Known rows, with every step that occurs
c v h u t: -1.8  5.3  14.2  16.1  -12.1  23.2  5.0  -12.1  66.4  23.1  19.9  19.9  41.9  -21.7  46.6  19.7  3.6  7.2  -4.4  -3.4  -28.6  -8.0  -44.5  -18.1  33.9  27.9  0.8
t u c v: -1.5  -36.5  19.7  6.5  -1.4  18.7  -18.8  15.4  12.2  13.1  5.4  28.0  48.6  -28.1  19.1  8.4  20.1  9.4  32.2  -0.2  -9.8  1.3  -45.0  -23.9  8.2  6.1  19.8
t v: -1.0  1.8  9.7  20.7  -14.9  4.5  4.0  -10.9  27.9  13.8  1.6  5.6  21.6  -24.5  18.0  13.1  -2.9  -5.9  -7.0  -12.9  -26.9  6.7  -31.9  -4.5  40.8  -14.6  7.4
f c y t v: 4.9  -11.5  10.1  15.4  12.4  -10.2  -12.3  -1.5  38.6  37.3  -5.4  -11.4  47.1  -52.1  26.3  -10.9  26.9  3.2  3.4  -5.3  -17.4  -1.8  -35.3  -6.0  48.4  -16.4  1.6
f h v: -0.5  -13.0  15.3  24.7  -24.2  36.6  -15.8  -19.2  57.1  29.8  0.3  -2.4  42.0  -28.0  -1.8  9.4  -28.3  9.1  19.4  -1.8  -16.9  -5.0  -26.2  6.0  45.8  -3.4  -15.1
c v h f t: -0.7  -10.4  18.1  -5.7  -33.3  8.6  -10.5  -38.4  55.8  25.7  6.3  18.4  43.0  -26.4  26.1  2.8  4.2  9.8  17.7  -1.5  -7.7  -7.7  -37.1  -25.4  22.7  12.9  12.4
u h y t v c: -1.8  -23.5  -2.5  25.3  5.9  -7.1  8.7  -5.0  81.7  54.9  -15.7  20.2  55.9  -24.7  35.5  1.4  -7.2  13.6  -2.5  23.6  12.3  4.3  -37.3  -7.2  54.6  2.7  -21.6
y h: -0.6  3.9  -4.1  11.2  -8.9  29.6  2.3  37.7  33.5  27.4  -19.0  22.2  31.3  -18.4  11.9  -0.8  -29.3  3.6  -10.3  -23.5  -27.7  13.1  -23.5  8.3  33.5  10.8  -14.2
c v h: 2.8  -3.9  20.4  10.2  -24.7  19.8  0.9  -22.5  46.3  21.1  4.6  16.8  42.3  -20.1  31.2  14.9  -5.8  1.9  -6.8  -4.0  -27.0  -0.4  -37.3  -22.7  25.1  22.5  -0.3
h u c v: -8.0  -3.3  1.5  16.3  4.5  6.2  -18.9  -6.1  32.1  25.0  22.2  16.1  31.6  -27.7  41.8  5.0  12.6  7.1  39.0  1.1  -31.1  -13.5  -44.8  -15.2  21.1  16.0  15.9
v c y h: -13.3  -17.8  2.8  22.0  -14.0  23.2  -5.2  20.3  32.7  46.6  -35.0  23.7  35.8  -34.5  8.3  -5.7  3.5  11.8  -8.4  -9.6  -14.2  2.0  -38.0  13.3  40.2  28.8  -6.9
c y h u t v: -6.3  9.4  4.2  19.0  10.5  30.4  8.2  27.2  50.7  23.8  -9.7  7.7  26.8  -42.6  29.3  10.8  6.7  17.5  -40.1  -10.0  -21.4  9.2  -37.2  18.1  56.4  12.6  -25.4
f t v h u c: 3.8  -17.4  5.8  16.2  -0.1  -2.0  4.0  -2.5  54.8  24.9  13.7  24.4  60.9  -29.9  31.2  12.1  8.8  3.0  -2.2  -2.3  -21.3  -8.7  -36.9  -6.7  40.1  0.5  20.6
c y t u h v: -1.9  -17.8  11.6  9.5  12.3  37.9  -7.1  16.3  48.7  38.5  -1.6  15.3  52.6  -37.0  10.4  6.2  15.9  25.7  -17.1  35.2  11.2  6.0  -31.9  -1.9  42.0  -1.1  -15.5
u h f: -9.2  -4.9  -6.6  -5.0  -22.2  11.0  -1.9  -19.8  41.9  35.0  -12.4  14.2  41.4  -12.4  8.9  1.5  -28.6  25.5  62.5  13.6  3.1  9.6  -39.4  -14.8  26.9  7.5  -0.6
f c y: 1.5  -7.6  8.8  9.3  1.1  -0.4  -18.3  -3.8  18.6  30.7  -11.7  -13.1  44.6  -41.7  11.0  -4.4  8.3  9.1  20.4  -7.8  -26.9  -1.0  -39.8  -6.2  43.0  -4.1  2.7
y t: 0.2  8.2  1.7  20.7  0.4  11.7  -13.9  21.5  36.4  46.9  12.0  11.2  32.8  -11.8  21.1  -9.9  -1.5  -1.8  1.4  -6.1  -9.9  -5.1  -19.2  -4.3  30.7  -10.3  12.8
t u c: -4.6  -33.4  11.1  9.7  6.9  26.1  -13.8  34.1  1.2  19.5  2.6  29.1  52.3  -19.9  8.8  9.4  5.9  12.4  33.6  -4.0  -8.1  5.3  -41.3  -15.5  8.3  2.4  25.7
y t u c v h f: -4.2  -35.7  13.5  3.7  8.4  20.9  -12.5  15.1  42.4  41.0  12.9  34.2  58.9  -28.1  33.3  -7.4  24.6  15.7  27.1  5.5  17.6  -2.2  -35.2  -27.2  5.0  4.1  22.9
u c y t v h: 4.1  -30.1  20.8  26.2  21.6  0.7  -3.2  -0.8  45.1  41.0  3.9  9.0  50.7  -36.5  36.6  -1.1  23.5  14.2  -27.1  2.0  6.2  -1.7  -37.9  -3.3  21.6  11.3  8.7
y t u h v: 0.1  -20.6  -0.1  10.3  8.7  34.3  -4.0  29.0  56.1  40.4  8.2  33.6  61.0  -21.1  15.5  4.7  2.0  15.6  15.6  29.8  10.6  4.2  -28.3  -11.2  32.1  -5.9  -2.6
y t v: 2.0  3.0  6.5  25.1  0.7  2.3  -1.5  7.4  46.1  37.1  11.9  10.5  29.2  -23.9  29.3  -2.7  12.0  -7.3  -13.9  -7.5  -10.8  -1.5  -21.4  -3.9  40.3  -20.0  9.3
c y t v h u: -6.7  4.9  9.4  20.2  13.9  27.0  8.1  5.5  48.0  39.5  4.7  7.3  43.1  -39.2  33.8  11.1  15.4  12.4  -36.5  9.2  -11.3  4.0  -31.5  -1.9  48.7  1.4  -8.6
v c y t u h: -13.6  -28.3  4.4  21.3  -3.7  23.1  -4.0  24.6  38.0  56.6  -24.6  29.6  57.6  -32.6  10.5  -1.0  20.6  18.0  15.6  17.1  6.5  -0.4  -42.6  -2.4  39.4  21.0  0.5
u h f t v c: -7.7  -21.5  -5.2  -0.2  -27.7  -8.5  -0.2  -27.0  59.7  40.2  -17.2  24.6  51.3  -26.6  11.7  -3.5  -2.2  19.8  61.7  15.4  9.8  -1.2  -43.6  -10.9  37.5  4.8  7.7

Rows
7.0  -43.6  18.7  4.1  4.5  5.5  -16.5  13.5  49.7  25.4  7.9  32.0  75.2  -31.1  20.3  6.6  16.8  12.4  -0.6  7.9  3.2  -8.3  -37.7  -20.1  27.3  2.9  16.2 -> f t u c v h y
-6.7  -18.0  0.9  1.3  -6.7  39.9  6.8  35.2  18.6  20.1  -11.7  33.6  63.6  -13.8  1.8  22.0  -18.0  18.8  38.6  15.8  -12.0  17.5  -41.2  -17.6  29.5  7.4  -3.0 -> t u h
1.9  -8.9  -3.8  16.3  10.2  2.0  1.7  5.6  72.5  52.1  -8.0  10.6  54.4  -14.2  29.3  0.8  -24.2  17.3  -1.1  24.8  10.0  5.2  -29.9  -9.2  48.0  -0.5  -24.4 -> u h y t
-6.4  -3.7  15.1  11.5  2.7  17.6  1.0  -12.5  45.0  41.5  -2.9  2.6  36.7  -40.1  24.8  0.0  16.8  17.2  -26.3  5.8  8.6  5.8  -29.8  -4.5  39.0  -5.0  -2.3 -> c y t v h f
-3.8  -9.9  4.1  31.8  -5.8  -2.1  -2.9  6.0  50.3  48.8  1.2  21.2  32.5  -27.5  29.8  -7.6  21.3  -7.1  -2.4  -7.1  -5.8  -6.9  -28.3  -1.6  40.8  -8.2  15.6 -> y t v c
-0.2  -7.3  9.6  10.6  0.8  38.4  -8.0  10.6  49.1  27.0  -15.8  7.2  28.0  -40.2  6.9  3.2  -6.0  19.7  -44.2  8.5  -8.5  8.8  -27.9  17.8  45.1  9.3  -28.3 -> c y h v
-11.9  -15.3  6.9  -0.6  -28.1  -9.0  -20.7  -33.7  39.2  35.2  -9.2  10.8  27.5  -40.7  6.9  -13.5  23.4  14.8  35.8  -2.4  10.2  -9.2  -37.0  -3.7  38.4  -12.1  25.8 -> h f t v c y
1.7  -6.8  7.5  27.0  15.9  -6.3  -8.0  -3.6  64.2  44.0  7.4  1.7  30.4  -26.4  36.6  -3.9  1.7  0.6  -38.3  3.4  5.1  0.0  -21.6  -3.7  51.6  -27.5  -8.4 -> h y t v
-8.4  -26.3  4.3  -12.5  -13.1  6.6  -30.5  -1.6  18.2  28.3  4.1  23.7  43.8  -26.2  1.8  -12.1  12.2  20.2  67.0  -2.7  13.1  -6.9  -35.3  -16.2  13.3  -12.6  39.5 -> h f t u c
5.7  -15.7  11.8  15.1  12.8  -1.5  -0.2  -0.7  47.8  40.6  -6.8  -3.8  61.1  -50.0  32.0  -4.0  20.2  7.1  -6.2  -3.7  -16.5  1.0  -36.8  -9.9  46.8  -5.7  -1.8 -> f c y t v h
3.2  -12.2  19.2  17.5  1.6  -1.7  9.3  -19.2  71.2  28.3  4.5  -0.8  41.1  -35.6  36.3  7.4  18.4  16.2  -14.5  -15.9  0.3  0.5  -48.5  -2.4  46.7  1.9  8.1 -> u t v h f c y
-2.1  -32.7  18.3  15.5  17.6  -1.9  -9.4  -15.7  43.8  43.8  3.5  8.4  45.3  -39.0  34.8  -9.1  25.3  21.2  -5.8  3.0  18.0  -1.8  -39.5  -7.3  14.9  7.1  14.3 -> u c y t v h f
-0.9  -27.4  7.7  19.3  28.5  8.8  -19.2  27.4  46.6  47.3  7.7  15.7  49.1  -22.1  30.3  -7.9  6.2  12.4  -13.0  9.3  16.9  -0.3  -27.1  -10.6  32.0  -16.5  3.4 -> h y t u c
9.7  -22.3  13.2  10.6  5.2  -10.6  -10.2  -19.1  69.5  40.7  2.1  3.1  62.5  -41.0  47.3  -8.3  11.2  1.6  4.5  -2.6  -17.1  -7.8  -38.6  -27.0  40.4  1.6  -2.8 -> f c v h y t
-11.1  -14.9  2.0  -0.3  -30.9  -11.7  -19.4  -30.0  39.6  34.7  -3.1  17.0  27.4  -30.7  7.6  -14.1  14.8  8.2  48.7  -8.3  6.0  -11.2  -34.7  -7.2  33.4  -15.8  33.3 -> h f t v c
-5.1  4.3  10.4  9.3  -17.1  28.9  2.6  -17.4  48.8  21.6  12.8  21.7  43.8  -23.5  40.8  19.3  -4.5  5.6  4.2  2.5  -35.6  -2.8  -41.0  -23.8  30.5  25.9  -1.2 -> c v h u
-3.9  -16.0  8.3  7.6  -12.7  5.5  12.3  -32.8  45.1  22.2  -4.2  11.0  47.2  -34.0  29.0  8.8  -5.0  7.6  18.2  -11.6  -13.7  10.7  -40.8  -19.3  32.8  -5.5  11.0 -> t v h f c
2.8  -21.7  16.2  21.9  19.6  -3.1  -23.2  8.8  28.4  44.4  5.2  2.6  38.7  -30.5  25.1  -13.1  23.1  14.3  -5.1  2.0  4.5  -8.7  -34.4  0.3  17.9  6.1  13.9 -> u c y t
-6.1  -14.8  12.4  24.8  -9.5  0.4  3.1  -3.0  70.5  35.2  -11.8  13.6  18.7  -36.5  27.1  -3.1  25.6  13.7  -14.1  -22.1  5.2  -1.7  -45.1  16.3  48.8  8.2  3.6 -> u t v c y h f
2.5  -33.0  15.8  12.9  12.5  22.1  -7.7  27.9  42.0  39.7  13.1  35.0  63.8  -25.8  35.2  -0.5  22.5  8.5  6.0  4.1  4.4  -2.3  -34.1  -23.6  11.7  8.3  16.8 -> y t u c v h
3.2  -13.1  0.0  12.3  -10.3  20.4  0.6  -17.8  69.1  30.1  -0.5  18.0  46.8  -16.0  11.5  12.1  -25.2  19.6  17.2  35.0  -3.8  3.3  -37.5  -2.9  39.6  10.2  -16.9 -> u h v
-9.7  -4.3  0.7  23.5  25.9  8.8  -10.5  6.2  36.2  35.5  18.1  10.0  35.8  -39.0  43.6  1.4  25.0  12.9  8.0  6.8  -15.6  -6.7  -40.7  -2.4  33.6  3.5  9.8 -> h u c y t v
-9.5  -14.1  9.7  32.0  6.2  21.3  -8.0  1.0  48.5  40.7  2.7  -2.6  52.4  -46.6  29.9  5.6  4.8  13.1  28.0  -9.3  -19.5  -5.5  -35.7  2.1  45.5  1.7  -11.2 -> f h u c y t v
-2.8  -27.7  -3.0  19.0  -15.7  16.7  0.0  -19.0  72.7  41.7  -9.5  28.5  50.8  -19.2  11.1  7.1  -15.6  18.7  27.2  35.3  -0.3  -2.6  -44.1  -1.2  40.6  21.9  -10.7 -> u h v c
-4.7  -31.4  -1.5  16.2  4.0  31.9  -4.4  27.9  61.0  49.4  -1.4  42.5  63.0  -23.2  16.4  -0.5  11.2  15.5  23.7  29.8  13.1  -0.2  -33.8  -9.8  33.5  4.0  2.5 -> y t u h v c
-5.1  -13.5  -0.5  17.1  -10.3  2.8  -1.3  11.5  53.1  32.6  -12.1  26.1  43.8  -46.4  19.2  1.7  22.0  2.9  -10.0  -5.9  -21.2  -8.2  -35.5  12.0  58.4  2.4  2.3 -> f t v c y h u
-9.2  -18.2  8.8  27.4  -12.0  11.5  8.5  -0.5  40.6  30.0  -28.0  18.2  28.1  -44.4  18.3  6.3  15.7  3.1  -23.6  -11.7  -18.9  7.2  -39.3  10.2  48.7  9.4  -7.3 -> t v c y h
-10.0  1.0  -11.3  25.6  3.6  24.1  11.7  40.0  65.6  33.0  -8.6  33.2  29.6  -30.2  36.8  6.3  -1.7  6.2  -6.7  -23.8  -27.6  2.5  -39.5  16.3  51.0  19.6  -9.1 -> y h u t v c
-6.8  -12.7  2.3  -2.4  -12.7  16.9  0.8  -19.0  37.5  37.1  -5.1  14.6  58.7  -22.1  20.5  -1.2  -21.2  17.6  42.9  -10.2  -9.9  4.8  -40.2  -23.1  20.6  10.3  17.0 -> v h f c
-0.6  -3.3  17.3  21.8  7.5  20.2  6.4  1.9  45.9  39.1  -1.8  3.7  42.0  -35.7  24.7  6.8  14.6  10.5  -47.3  5.3  -3.8  5.1  -28.5  -0.6  44.8  -0.9  -7.6 -> c y t v h
5.7  -25.9  21.0  16.7  -5.9  -12.3  -25.7  -20.2  31.2  23.4  10.2  8.8  30.5  -26.2  32.1  -5.0  18.2  3.1  21.4  -8.2  -14.5  -12.4  -42.2  -16.4  9.4  12.9  18.7 -> u c v
